Each row was made from one path, in order. Every step used is in the known rows, and no mark comes twice. Write each row's path.
In the rows, zero is written as 128.
Known rows
vibofun, nebir, gefar: [ 64  62 155 156 149 165  91 132  92 157 151 122 118 162  45  66 167  78
 108 230 135 125 136 192 168 102 103 131 139 123  99 191 116 120 125 105
 113 141 178  79 128 105 142 129 141 208 105 155 140  60 158 100 115 172
  87 166 146  93  80 105 123  91 141 172 114]
nebir, gefar: [ 95 103 148 134  85 170 122 101  92 150 150 130 105 158  53 117 152  41
 106 225 109 134 157 152 131 103 125 148 135 119 134 159 114 124 123 133
 132 122 163 107 112 124 126 112 136 156 111 142 131  62 130 123 104 169
 120 147 147  99 116  93 114  99 120 158 116]
geta, gefar, zodibo, degudi, rusad: [157  52  83 121 101 123 149  89 125 118 115 129 174 189 194 120  98 141
 100 121 147 144 120 109  72 133  95 166 168 116 150 181  91 123 133  73
  83 159 127 146  46 150 144 141 102 120 129 148 146 146 117 112 112 111
 183  65  81  96 123 108 126 167  94  88 121]
rogu, lofid, degudi, rusad: [104 114 109 128 161  94 130 132 115 138 196 129  55 109 146 121 119  73
  92 171 107 152 103 156 106 141 145 215  87 112 139  98 150 107 139 110
 108  56 129 100 108 109 150 124 148 194  82 132 185 131 170 184 162  97
  85 161  77  15  57 132  85 158  84 195 144]
geta, gefar, rusad: [113 120 190 129 121 124  94  63 112 131 130 115 153 129 103  93 155 151
 139 125 120 101 142 153 122 149 131  83 133 115 107 151 109 132 104  86
 109 127 143 138  65 125 117 168 106 149 137 149 110 136 109 100 114 128
 175  97 104 100 136 112 125 129 168 112 130]
nebir, gefar, zodibo: [118  56  57 172  61 157 119  99  86 137 127 131 136 145 114 113 162  49
  99 188  95 118 159 139 152 105 118 162 165 133 114 202 106 112 114 123
 142 147 171  99 123 117 134  81  94 106 122 155 117  68 101 104 112 154
 116 143 165 120 113  89 117 115 105 137 103]
vibofun, nebir: [ 67  73 177 171 209 136  84 186 108 122 127  99  99 152  81  50 162 127
 131 175 146 147 111 167 158 104  99 138 130 134  73 170 111 133 128 119
  83 142 149  85 137  93 152 149 130 249 106 125 131  90 158 113 145 161
 110 163 131 125  76 129 125 111 128 168 136]
nebir, gefar, zodibo, suvor, rusad, degudi: [134 121  46 141  60 147 153 109  81 134 120 144 132 124 151 172 125 107
 110 123 131 120 177 132 170 100 112 156 151 167 140 142  61 109 137 119
 192 123 139 119 211 116  88  51 108 143 136 138 137  89  98 116 114 156
  91 155 158 129 158 110 139 145  90 111  88]
geta, gefar: [112  86 142 137 141 135 118 103 104 103 124 107 130 160 106  90 130 121
 120 155 123 134 148 127  86 127 121 104 154 111  93 142 105 105 109  88
 109 146 150 145  40 136 139 170 133 174 106 147 137 114 147 136 118 158
 184  79 106 140 127 114 136 144 118 134 155]
degudi, rusad: [107 113 132 134 123 152 117 105 139 135 168 135 108 158 128 130 107  97
 107 150 115 130 137 144 117 128 105 194 110 138 153 142 126 125 114 162
  87 104 133  81  94 113 143 126 119 225 118 125 167  93 140 139 143 134
 175 159  94  73  73 121 105 141 142 151 112]
degudi, zodibo, suvor, geta, gefar, rusad: [170 196 202  86 134 132 127  92 173 120  97 124 155  74 148 161 121 188
 161  67 120  95 132  97 118 150 154  63 109 102 129  92 183 143 110 146
 131 113 113 155 123 128  94 160 122  76 163 130 103 143 118  88 118 115
 169  90 140 169 181 145 128 123 187  91 132]
lofid, degudi, rusad: [ 92 106 107 121 135 112 112 130 162 157 157 143  92 142 137 120  95 103
 100 155  91 156 140 151 116 142 128 185 102 102 148 103 140  90 120 132
  94  88 121  68  63 139 152 164 120 224 123 140 143 153 147 189 138 102
 136 187  78  43  27 128 114 140 114 159 124]
geta, degudi, zodibo, suvor: [156 133 182 112 142  97  43 203 127 129 107 139 122 155  79 108  96 123
 186 110 138 163 135 109 118 128 141  99 121 154 109 109 164 137  93 140
 145 116  97 130 119 140 133 135 103 121 104 122 100  98 138  90 175 118
 142 122 130 189 139 174 162 140 152 124 146]
rogu, lofid, degudi, zodibo, suvor, rusad: [137 170 125  87 147 102 124 133 105 121 135 139  55  96 171 167 130 124
 119  80 124 175  99 129 110 148 160 148  75 112 115  59 185 128 157  72
 148  30 131 133 203 121 107 124 125 158 106 144 115 120 154 113 152  86
  55 149 110  79 102 173 113 159 111 151 138]
suvor, geta, degudi: [112 152 143 151 115 115  93 187 186 136 175 121  90 160  97  81 123 106
 128 146 125 154  91 128 100  89 135 116 161 173 104 138 133 123 115 145
 118 118  90 149  85 149 146 145 123 138 101  69 174 123 138 204 126 153
 178 102 135 166 139 109 115  77 134 179 144]
nebir, lofid, degudi, zodibo, suvor, rusad: [132 190  99  66 147 134 127 103 132 122 120 153 101 101 179 170 138 119
 129  87 139 138 107 127  76 125 146 132 128 101 178  31 139 137 168  88
 136  74 140  99 180 187 120 124 170 142 138 162  85 160 106 188 142 113
  50 171 112  82  98 119 152 145 119  92 127]
suvor, zodibo: [ 84 109 151 158 150 136 169 126  97 131 138 100 113 170 100  96 166 110
 106 152 107  88 115 136 130 122 123 133  63 111 147 180 107 140 118 149
  99 129 150 120 112 121 134 151 154 159 137  82 143 106 103 128 139 129
 124 122  99  92 123 133 131 150 125 161  98]
gefar, zodibo: [125  52  71 189 101 125 102 143  80  86 113 106 138 147 167 108 159 112
 114 123 113 129 126 134 148 127 115 156 145 143 106 178 122 131 121 127
 102 160 140 126 130  99 152 120  92 122 107 127 110 110  94 159 135 132
 123 124 138 134 114 117 122 143 110 116 132]
rusad, degudi, zodibo: [120 120 147 153 117 152  87 146 120 105 134 150 148 143  90 159 134 130
 178 107 119 101 153 159 138 157 107  88  81 173 164 110  99 158 141 141
 139 161 151 178 130  78 164 140 139 110 133 148 135 156 149 104 152 109
 124 127 123 151 157 141 138 127 135 116 137]
gefar, rusad, degudi, zodibo, suvor: [140 151 194 136 134 120  81 118 114 148 130 147 165 102  98 138 142 177
 180  75 119  67 154 146 174 179 118  59  69 162 142  99 111 164 119 145
 159 134 110 150 191  83  95 132 141  85 133 121  84 148 115  51 146  98
 104 164 141 132 165 174 135 139 174  72 116]
vibofun, nebir, lofid, degudi, zodibo: [ 75  84 131 144 210 115  87 147 139 151 129 118 110 115 103  81 158 103
 152 163 131 132  93 193 118 136 136 149 113 102 138  92 134 142 162  71
  98 111 164  83 132 147 167 155 164 157 132 166 102 136 140 175 148 121
  57 178 127  95  46 129 134 109 146 149 137]
gefar, zodibo, suvor, geta: [157 132  68 153 112 113 166 147 114  99  82 101 132 100 189 152 141 149
 119 105 129 134 118  79 182 110 129 145 164 129  88 140 143 120 121 167
 117 175 114 116 167 113 115  92  87  77 127 101 135 113 102 152 117 140
 125 130 150 170 139 121 121 126  98 151 138]
lofid, degudi, zodibo, suvor: [143 145 138  66 144 101 118 156 124 130  82 141 114  84 116 136 113 124
 148 116 112 159 126 110 110 150 147  97 114  89 112  73 181 103 116 125
 128 126 136 117 118 129 142 156 119 132 124 149  79 160 129 138 145  92
  81 160 134 135  91 172 146 132 130 116 156]
geta, gefar, rusad, degudi, zodibo, suvor: [161 144 186 121 123 120  99  92 126 134 110 133 183 103 119 149 115 203
 178  67 128  71 177 141 118 190 130  52  94 131 150  97 105 146 115 110
 157 150 119 166 105 108  96 128 135  91 152 135 102 174 133  54 125 106
 165  94 119 150 190 161 149 151 166  71 127]
rusad, degudi, zodibo, suvor, geta: [145 184 142 139 142 138 129 162 158 110 115 145 132 100 116 191 117 158
 167  94 125  94 125 120 142 141 114  90 103 153 142  81 128 149 144 189
 161 178 114 182 174 109 134 115 155  88 131 120 132 156 141 117 147 112
 131 114 125 186 179 151 136 105 136 128 157]

Which path is each row?
[140 194 173 127 137 130 118 119 159 157 124 147 140  76 113 169 134 186
 178  63 121  51 144 147 190 164 125  69  89 162 146  90 137 176 130 182
 155 134  94 169 192  96  96 138 156  61 156  94 114 170 118  83 133 103
 134 141 133 140 173 155 121 111 191 104 110]
gefar, rusad, degudi, zodibo, suvor, geta
[145 181 150  91 125 103 154 171 205 144 148 129  88 121 130 130  67 132
 118 128 148 159 115  97 118 103 137 148 153 141 115 110 164 112 104 186
 127  93  62  93 137 164 117 127 118 162 131  76 169  88 144 150 148 155
 163 146 106 155 104 141 117 111 132 168 134]
zodibo, suvor, geta, degudi, rusad
[150 152 151 139 138 142 101 163 106 116 112 137 161 115 113 172 105 144
 179  94 132  96 153 133 131 152 124  88  88 171 148  87 113 139 132 159
 161 169 131 155 194  95 129 121 148 100 110 140 123 135 142  78 149 120
 111 141 134 159 168 180 147 147 125 113 151]
rusad, degudi, zodibo, suvor
[152 184 135  95 158  97 145 165 150 122 134 134  50  66 162 153 131 110
 125 116 115 143  86 122 108 137 167 149  90  91  96  63 218 116 150 134
 142  92 134 158 153 125 122 125 136  61 104 109 135 153 160 142 141  91
  47 130 114  96 130 157 106 116  93 177 162]
rogu, lofid, degudi, zodibo, suvor, geta
[131 173 152 131 109 140 131  62 186 148 156 144 160 107 126 150 156 183
 159 107 119  66 131 151 130 165 138  65 114 131 147 127 139 159 140 141
 140 134 129 212  71 108 124 177 158  62 168 111 155 200 139 120 119 116
 202  71 133 139 183 121 113  86 185  92 109]
suvor, geta, gefar, rusad, degudi, zodibo
[120 186 130 129 140 139 138 126  84  98 118 125  98 130 141 180 113 171
 116  68 166 144 137 114 136 113  85 111  99 172 124  98  81 130 152 141
 167 116  91  98 224 116  90  98 113 214 124 115 151 139 119 155 129 163
 126 178 116 142 140 130 149 152 106 115 134]
zodibo, suvor, rusad, degudi
[143  69  78 162 113 128 142 141 102 119 133 126 146 156 197 118 117 115
  89 128 157 158 119 125 116 111 101 207 142 135 144 181 114 140 132 111
  78 139 123  96 149 126 158 109 108 126 135 135 126 143  96 123 118 101
 126 141  97  93 103 116 123 157  97  95 100]
gefar, zodibo, degudi, rusad
[ 92 109 166 130 172 141 221 145  82 131 157 119 115 184 103  97 148 105
  97 146 147 130 102 123  92 118 108 141  86 103 156 182 118 153 131  99
  80 136 135 119 127 135 142 159 172 124 132  80 124 142  86 127 125 107
 117 103  79 120 147 147 140 152 113 138  95]
suvor, zodibo, degudi
[138  61  81 172 104 129 137 164  70  95 122 114 153 186 160 109 141 110
  87 122 142 175 110 108 125 111 102 164 168 147 109 189 104 132 149  85
  98 164 133 113 152 122 153 100 122 103 115 133  96 149  84 142 110 110
 117 118 126 152 126 117 146 155  91 106 132]
gefar, zodibo, degudi
[141 178 162 116 146 110 132 189 151 137 131 128  94 118 100 106  90 136
 136 115 148 155 103  95 135 103 137 107 161 141  89 117 158 109 103 174
 141 117  68 123 139 154 114 114 112 134 109  87 156 100 151 172 136 162
 158 125 124 194 139 135 129 106 129 155 153]
zodibo, suvor, geta, degudi
[147 184 152  94 137 120 189 124 149 108 102 117 126  93 156 140 114 149
 115 110 128 134 125  83 109 118 145 108 155 101  81 105 135  97 122 149
 133 146 106 145 100 140 111 131 105 147 122 122 151 115 149 150 103 171
 176  96 136 185 148 117 124 110 113 147 161]
zodibo, suvor, geta, gefar
[136 159 105  96 155 128 135 120 120 134 103 142 114  83 129 137 122 110
 142 114 123 123 117 124  89 140 152 133 110  87 173  33 155 123 158 105
 141 109 136 108 142 176 144 110 149  92 120 163  75 149 129 160 144 104
  45 169 137 121  90 135 155 136 121 119 147]
nebir, lofid, degudi, zodibo, suvor
[ 99  39 102 168 137 150 109 121 124 173 156 123 143 173 121  91 123  89
  92 226 147 150 120 172 160  98  99 211 157 124 140 195 118 120 152  88
  92 123 160  71 153 121 146  96 126 165 134 157 133  88 134  90 127 126
 101 156 134  59  79 102 119 118 112 139  72]
vibofun, nebir, gefar, zodibo, degudi, rusad
[140 195 171  95 142 111 181  97 149 125 109 111 131  87 142 142 127 183
 109  95 141 111 124  94 141 119 145  84 149 104 103 134 130 122  98 139
 132 137  93 140 116 129  85 143 126 117 139  98 135 138 123 113 105 151
 174 105 132 160 149 123 123 115 148 125 129]
zodibo, suvor, geta, gefar, rusad
[ 84 127 162 106 161 138 223 116 114 162 175 113 127 186 127 114 128 114
  86 136 141 110  86 110  99 134 111 179  67  99 196 184 118 147 130 139
  74 108 120  97 112 138 142 152 179 151 140  94 150 135 101 121 136  94
 141 128  59  60 122 143 123 174 113 135  77]
suvor, zodibo, degudi, rusad
[120 127 100 105 157 135 103 102 139 129 130 138 101 108 130 124 142  97
 155 132 121 124 113 146  77 133 144 138 121  95 192  51 170 145 162  92
 118 107 149 116 107 167 158 144 176  82 119 158  82 166 118 179 140 107
  88 152 119  78  87 119 144 126 135 104 157]
nebir, lofid, degudi, zodibo
[101 116 161 134  77 175  84  69 113 178 164 166 156 121  49 138 160 100
 157 159  97  64 176 196 183 161 129  99  83 147 179 132  99 163 113 129
 180 114 164 147 145  99 117 119 135  64 149 139 101 117 122  43 126 113
 118 154 158  69 162 132 118 109 172 105  84]
nebir, gefar, rusad, degudi, zodibo
[150 186 151  74 128 152  84 119  99  90  99 132 127 144 140 163 116 155
 147  57 158 151 138 106 107 130 137 102 102 124 119  99 155 135 135 121
 133  93 134 108 198 125 106 137 128 161 144 142  92 121 120 116 143 122
 134 141 131 154 130 148 139 134 156 102 118]
degudi, zodibo, suvor, rusad
[131 206 171 110 156 115 184 101 159 130 114 134 153  87 137 146 123 196
 135  95 134  79 125 110 169 134 123  68 132 126 115 107  95 132 130 153
 145 158  89 167 126 115  84 142 126 110 152 107 146 161 127 129 110 149
 182  97 111 170 172 128 121 122 139 122 152]
zodibo, suvor, geta, gefar, rusad, degudi
[147 118  84 134  97 125 198 102 189 125 145 124 160 154 202 144  97 150
  87 128 139 148  95 100  87 104 120 173 162 107 129 170 128 126 137 115
  87 144 118 150  57 150 141 123 130  97 154 121 174 166 121 179  94 107
 196  57  89 127 148 101 111 120  87 124 110]
suvor, geta, gefar, zodibo, degudi, rusad
[ 95 117  86 117 141 137 131 116 113 128 149 128  92 119 129  86 150  74
 115 157 121 136 115 161 112 110 130 159 138  96 162  71 116 131 151  90
 106 114 139 103 108 184 152 125 145 144  91 160 112 147 133 225 134 149
  84 175 112  82  68 101 146 126 104 145 156]
nebir, lofid, degudi
[165 129  62 140  98  79 129 165 176 139 112 122 145 114 164 135  78 144
 118 104 123 156 120  93 141 109 129 180 162 152 107 137 160 116 116 185
 119 109  65 111 144 146 122  93  89 127 139  95 153 111  97 149 126 130
 136 144 141 148 113 133 121 147 103 146 119]
gefar, zodibo, suvor, geta, degudi, rusad
[148 114  90 150  85 127 189 107 153 100 112 107 153 141 190 127 142 135
  90 134 136 162  83  93 110 108 136 114 192 118  93 172 119 123 139  96
 101 167 127 171  62 144 144 149 107  86 140 112 148 170 106 185  99 139
 199  25 129 163 166  89 115 106 107 122 143]
suvor, geta, gefar, zodibo, degudi
[103  85  86 178 136 129 136 156 133 143 115 108 114 107 119 117 144 118
 109 189 120 138 135 144 199  94 134 154 178 117  92 189 124 107 143 129
 145 162 140  86 166 113 120  94 121 147 132 140 133  63 133 104 110 172
  81 149 194 144  99  93 114  81 115 166 108]
vibofun, nebir, gefar, zodibo, suvor, geta
[105 114 194 142 165 135  68 130 109 199 136 136 157 102  36 119 149 130
 170 167 138  78 160 196 216 147 121  95 101 135 147 132 105 154 122 126
 172 130 151 123 205  84 103 102 145 132 153 145  88 102 138  12 134 129
  79 189 157 105 110 152 129 102 182 109  93]
vibofun, nebir, gefar, rusad, degudi, zodibo, suvor
[175 174 173  88 124 146 133 122 165 104  83 122 150 119 145 182 102 161
 147  96 123 115 122  85  96 135 158  78 126 108 107  95 168 114 122 153
 133 145 139 177  90 136 118 152 135  83 134 133 123 155 142 113 119 116
 176  77 123 203 163 147 127 108 155 107 157]
degudi, zodibo, suvor, geta, gefar
[130 155 146 125 114 128  73 183 194 140 164 129 115 141 101 110 115 102
 156 140 130 145 109 144 106 116 151  92 146 149 110 124 185 138 115 165
 126 111 112 169  83 136 152 168 113  97 138  86 149 122 144 161 153 116
 169  88 145 182 146 138 124  75 159 155 126]
suvor, geta, degudi, zodibo
[134  48  75 160 108 108 112 102 103  85 101 102 161 141 181 100 150 134
 133 123 106 139 150 114 112 140 121 127 163 125  84 166 101 108 118  86
 112 153 150 148  56 115 146 141 102 126 116 146 132 124 110 132 127 140
 171  55 152 143 129 111 132 158  91 109 140]
geta, gefar, zodibo
[163 175 138 120 118 135 154 125 166 112 102 138 160 110 150 188  94 171
 179  81 134  98 152 123 110 154 146  61 106 143 129  88 120 132 126 166
 176 171 128 202 105 109 128 133 155  86 143 125 149 183 156 120 118 113
 171  70 131 182 198 143 146 133 125 109 157]
rusad, degudi, zodibo, suvor, geta, gefar
[171  83  81 124 122  99 136 120  87  77  64 110 171 123 167 140 130 151
 136  88 119 142 148  82 135 145 129 117 180 109  81 143 111  87 112  94
 137 160 132 148  95 126 118  99 101 117 114 157 127 113 105 103 119 137
 161  73 155 158 134 124 146 164 105 107 146]
geta, gefar, zodibo, suvor
[145 120  78 113  66 115 155 132 169 171 143 142 140 118 127 142  87  84
 104 199 108 143 152 120 155  94 134 206 178 143 127 155 131 105 103 169
 171  91 101  98 126 150 108  65  89 104 129 122 153  59 120 124 126 146
 135 139 145 107 114  95 109 117 111 171  94]
nebir, gefar, zodibo, suvor, geta, degudi, rusad
[128  68  74 149  56 157 166 105  61 142 136 137 148 153 133 117 147  67
  85 186 133 170 148 125 130 101 108 166 184 120 122 196 113 117 132  80
 130 139 159 110 150 131 139  96 111  74 119 147  98  99  97 114  99 129
  96 119 151 124 142  92 133 134  85 118 102]
nebir, gefar, zodibo, degudi
